What can hang from each mark
tefav: bivod mupom
dola: fifib nopov
nopov: dola tefav
mupom: tefav vama
vama: mupom
gifo: vifev
vifev: bivod gifo
bivod: tefav vifev
fifib: dola

Each row was made from one small tree. The marks that hang from a mark follow it in brackets, in alphabetical order. Every link used is in the known rows. Write each row's tree.
Known rows
gifo(vifev(bivod)): [ 3.429 -4.125  0.696 -2.058  3.678 -4.774  6.273  0.145  2.870  0.836
  3.444 -0.129 -1.610 -0.418 -3.119 -1.744 -0.151 -2.155 -2.579 -2.322
 -3.838]
mupom(tefav(bivod(vifev(gifo))) vama): [-1.576  1.775  0.061  2.361  4.860 -3.354  1.455 -1.556 -3.905 -4.963
 -1.299 -3.022 -3.214 -5.174  0.987 -1.826  3.212 -1.551  2.721 -1.503
  2.343]
gifo(vifev): [ 2.822 -1.682  1.206 -2.283  1.942 -3.876  5.158 -0.933 -0.216 -0.676
  4.165 -0.825 -0.693 -1.810 -3.620 -1.798 -1.142 -1.410 -3.733 -3.268
 -3.296]
nopov(tefav): [-4.419  1.134 -1.131  0.662 -1.677  1.425  2.603 -0.589  3.226 -2.978
  1.223  1.290 -3.495 -3.585 -0.071  4.273 -0.339  2.140 -1.200 -0.151
 -3.888]
nopov(dola tefav): [-6.396 -0.438 -0.994 -1.483  0.229  4.023 -1.998 -0.612  2.192 -4.539
  2.051  2.059  0.947 -1.364 -1.794  6.776  0.485  1.834  1.214 -0.401
 -5.004]
nopov(dola(fifib) tefav(bivod(vifev(gifo)) mupom(vama))): [-4.443 -0.999  0.230 -3.826  1.760  2.600 -4.460 -1.172  0.661 -5.369
  0.124 -1.658  4.080  0.521  2.123  3.534  4.011  2.932  4.243 -1.686
 -2.334]
dola(fifib nopov(tefav(mupom))): [-2.085  0.472  1.057 -3.640 -2.852  0.023  1.765  1.040 -0.730  0.926
  3.180 -1.746 -1.014  2.239 -0.168  3.752 -0.576 -0.921 -1.190 -3.610
 -2.129]
fifib(dola(nopov(tefav))): [-0.747 -0.450  0.173  1.121  2.254 -1.426  1.783  0.791  4.318  3.275
  3.314  1.390 -0.856 -2.135 -2.875  5.905 -5.740  2.364 -2.921 -0.137
  1.400]
vama(mupom(tefav)): [-5.535 -0.354  0.275  3.985  2.780 -1.849 -0.377 -3.288 -0.280 -1.938
 -3.020  0.404 -7.326 -1.276  2.642 -1.187  3.783 -2.634 -0.810  0.585
 -0.085]
vifev(bivod(tefav(mupom)) gifo): [ 2.394 -3.529 -1.643  1.939  1.306 -5.555  6.749 -2.928  7.352  2.446
  0.844  3.946 -4.714  1.532  2.991  2.628  3.286  0.406 -0.096  2.341
 -3.152]
bivod(tefav vifev): [ 0.793 -2.454 -2.928 -2.131  2.018 -2.226  2.916  0.517 -8.920  2.628
  2.715 -1.821 -1.543 -1.370 -2.112  4.163  2.662  0.666 -2.290  5.701
 -3.632]
vama(mupom(tefav(bivod))): [-4.829  1.209  1.552  3.062  3.290 -1.279 -2.137 -4.196  0.309 -2.567
 -4.286 -0.022 -8.158 -1.526  3.110 -2.196  4.385 -1.811 -0.828  0.035
  0.166]
tefav(bivod(vifev) mupom): [-0.359  3.869 -0.236 -3.581  1.529 -2.492 -7.319 -5.394  0.140 -2.676
 -4.692  2.854 -1.696  2.508  0.430 -2.443  0.618  0.686 -5.502 -0.381
 -0.932]
vama(mupom(tefav(bivod(vifev)))): [-4.093  0.040  0.955  2.654  4.381 -1.069 -2.304 -3.850 -1.398 -1.405
 -4.097 -1.064 -7.470 -0.838  2.817 -2.074  5.139 -2.019 -0.739  0.969
  0.320]
bivod(vifev): [ 1.569 -1.867 -2.640 -2.126  2.786 -1.736  0.695  0.050 -3.525  3.346
  0.401 -1.490 -1.431  3.486 -3.104  2.079  1.374 -1.438 -4.828  1.724
 -2.327]
gifo(vifev(bivod(tefav(mupom(vama))))): [ 1.679 -3.914  0.593 -1.977  3.320 -6.332  6.100 -0.153  0.466 -1.896
  4.858  0.355 -0.026 -3.960 -1.459 -1.970 -0.024 -0.698  0.002 -0.639
 -3.399]
fifib(dola): [ 0.342 -1.081 -1.082  1.916  2.691 -3.646  1.090  0.620  4.348  2.388
 -0.160  2.234 -1.114 -0.861 -2.733  4.343 -4.774  2.553 -4.958  0.538
  1.187]
fifib(dola(nopov)): [ 1.278 -0.308  0.439  0.360  2.766 -3.397  1.021  0.286  3.429  4.606
  2.738  1.774 -0.878  0.060 -3.727  4.815 -5.798  1.319 -4.798 -0.564
  1.903]
bivod(tefav(mupom) vifev): [-1.047 -1.295 -3.530 -2.231  1.243 -3.480 -0.168 -1.532 -8.151 -0.057
  1.033  1.062  0.089 -1.165 -0.586  2.537  1.602  0.682 -2.718  5.430
 -3.211]
tefav(bivod(vifev) mupom(vama)): [-0.880  3.585  0.380 -3.206  2.886 -4.129 -6.978 -4.933 -0.181 -4.667
 -2.660  1.765 -0.117  0.097  1.443 -3.478  0.582  1.086 -2.693 -0.674
  0.689]

Which tree is each row?
[ 3.574 -3.466 -2.671 -0.535  2.259 -2.880  6.218 -0.802 -5.586  4.583
  3.278 -2.314 -2.129 -0.079 -0.231  4.223  4.572  0.823 -0.941  5.392
 -3.118]	bivod(tefav vifev(gifo))
[-2.748 -0.358  1.106  3.368  4.645 -1.322 -0.732 -4.397  0.121 -0.336
 -3.840 -1.392 -7.963 -0.127  3.566 -2.136  5.947 -1.919 -0.090  0.690
  0.607]	vama(mupom(tefav(bivod(vifev(gifo)))))
[-4.225  0.234 -0.158 -3.480  2.404  4.985 -4.657 -1.394  0.457 -3.724
  0.238 -0.076  0.741 -0.851 -1.654  5.367  2.403  2.663  1.382  0.211
 -4.233]	nopov(dola tefav(bivod(vifev)))
[ 1.542  3.131 -0.162 -2.278  1.863 -2.853 -5.136 -6.405  2.465 -1.262
 -4.218  2.553 -2.276  3.360  1.730 -2.324  1.727  0.823 -4.613 -0.835
 -0.418]	tefav(bivod(vifev(gifo)) mupom)
[-2.880  2.217 -0.177  1.624  4.683 -3.041 -0.115 -0.938 -5.476 -5.969
 -1.527 -2.754 -2.820 -5.721 -0.174 -1.926  2.360 -1.684  2.262 -1.325
  1.900]	mupom(tefav(bivod(vifev)) vama)
[-2.060  3.370  1.610 -3.144  0.743 -0.129 -2.027 -3.379  0.625 -1.220
  3.472  0.766 -1.770 -1.396 -0.460  1.547 -1.363  0.361 -1.126 -1.698
 -0.730]	dola(nopov(tefav(bivod(vifev) mupom(vama))))
[ 1.861 -2.432 -3.205 -0.475  1.685 -4.063  2.844 -2.649 -4.689  1.968
  1.663  0.354 -0.579  0.085  1.284  2.587  3.444  1.134 -1.439  4.981
 -2.797]	bivod(tefav(mupom) vifev(gifo))
[-1.739 -1.926 -2.014 -0.406  0.659 -4.727  2.113 -1.152  2.664 -0.459
 -0.254  4.718 -3.731 -0.264  0.460  2.375  0.829 -0.054 -1.828  2.998
 -3.939]	vifev(bivod(tefav(mupom)))
[-0.040  0.758  1.075  0.392  2.485 -1.014  0.336  0.007  4.754  2.805
  2.206  1.197 -1.578 -2.359 -2.539  5.115 -5.226  2.891 -2.945 -0.469
  1.768]	fifib(dola(nopov(tefav(bivod))))
[-0.732 -0.380  1.526 -3.706 -2.342  0.881  4.189  2.279 -1.262  2.696
  4.365 -3.566 -2.168  2.205 -1.204  4.871  0.252 -1.005 -0.786 -3.678
 -2.575]	dola(fifib nopov(tefav))
[ 4.445  1.484  0.740 -2.367  2.932 -1.373 -0.661 -3.460  1.432  2.363
 -1.790 -1.410 -4.551  3.031 -0.398 -0.017  3.371  0.499 -4.108 -0.189
 -1.128]	tefav(bivod(vifev(gifo)))
[-1.858 -1.987 -1.747 -0.250  1.063 -5.668  2.363 -0.959  2.416 -1.393
  0.836  4.176 -3.094 -1.500  0.879  1.966  0.876  0.300 -0.450  2.777
 -3.223]	vifev(bivod(tefav(mupom(vama))))
[-0.705  2.231 -0.897  1.880  3.017 -1.159  0.921 -2.070 -3.185 -2.252
 -4.141 -1.358 -5.626 -1.635 -0.510 -0.369  2.764 -2.424 -1.154 -1.143
  0.050]	mupom(tefav(bivod(vifev(gifo))))
[-0.049  1.122  2.677 -4.755 -1.912  1.495  2.004  1.338 -0.739  2.096
  3.073 -4.162 -3.258  1.879 -0.688  3.743  0.762 -0.130 -0.705 -4.034
 -2.000]	dola(fifib nopov(tefav(bivod)))
[-7.310  3.031  0.220 -2.823  0.110  3.622 -7.824 -4.163  3.775 -8.049
 -1.509  4.259  1.196 -1.658  0.466  3.564  0.305  3.327  0.721 -1.437
 -3.974]	nopov(dola tefav(bivod mupom))
[-2.061  2.733 -1.031  0.941  2.801 -0.936 -0.491 -1.742 -4.688 -3.170
 -4.504 -1.174 -5.200 -2.187 -1.436 -0.445  1.782 -2.665 -1.691 -0.800
 -0.151]	mupom(tefav(bivod(vifev)))
[-3.774  1.488 -1.256 -0.484 -1.132 -5.219  0.382 -2.670 -3.476 -5.064
  2.316  3.539 -1.107 -5.436  1.173  1.628 -0.351  2.072 -0.972  2.729
 -2.635]	bivod(tefav(mupom(vama)))
[ 3.622 -4.165 -1.165  1.942  1.714 -4.863  8.701 -1.370  6.823  4.185
  1.801  2.016 -5.832  1.271  1.815  3.853  3.991  0.204  0.240  2.653
 -3.619]	vifev(bivod(tefav) gifo)
[ 0.785 -0.308  0.413 -0.191  3.546 -0.819  0.238  0.429  2.941  4.041
  2.342  0.016 -0.641 -1.452 -2.970  5.195 -4.396  2.404 -2.807  0.497
  1.810]	fifib(dola(nopov(tefav(bivod(vifev)))))
[-0.167  0.349  0.079 -0.305  3.257 -1.316 -1.168 -0.578  3.281  2.724
  1.768  1.324 -0.054 -1.245 -2.207  4.371 -4.935  2.604 -3.147  0.332
  2.189]	fifib(dola(nopov(tefav(bivod(vifev) mupom))))
[ 2.200 -3.676 -1.339  2.255  1.858 -6.440  6.844 -2.494  7.244  1.560
  1.661  3.393 -3.887  0.279  3.309  2.177  3.396  0.700  1.270  2.246
 -2.487]	vifev(bivod(tefav(mupom(vama))) gifo)
[-1.471  1.887  2.413 -4.677 -2.454  0.576 -0.048 -0.102 -0.105  0.339
  1.799 -2.048 -2.055  2.112  0.438  2.576  0.081 -0.186 -1.146 -4.274
 -1.732]	dola(fifib nopov(tefav(bivod mupom)))
[-7.547 -0.935 -1.388 -2.700 -1.463  3.098 -3.536 -0.009  1.258 -5.861
  0.074  1.482  3.529  0.903  0.197  5.671  0.894  1.793  1.564 -1.852
 -4.464]	nopov(dola(fifib) tefav(mupom))
[-2.381  5.646  1.718 -2.333  0.604 -4.623 -6.663 -6.042  3.144 -7.197
 -2.721  4.126 -1.648 -1.814  2.227 -3.519 -0.954  1.879 -2.964 -2.511
  0.322]	tefav(bivod mupom(vama))
[ 0.817 -0.286  0.550  0.980  4.065 -2.552  0.530 -0.897  4.852  2.819
  3.019  0.579  0.421 -2.085 -0.788  3.992 -4.011  3.175 -1.156  0.019
  3.187]	fifib(dola(nopov(tefav(bivod(vifev(gifo)) mupom(vama)))))
[-6.472  1.035  0.583 -4.150 -0.790  3.703 -6.082 -1.506  1.958 -6.824
 -1.874  1.055  2.223  0.395  1.055  3.957  1.928  2.877  1.626 -2.447
 -3.952]	nopov(dola(fifib) tefav(bivod mupom))
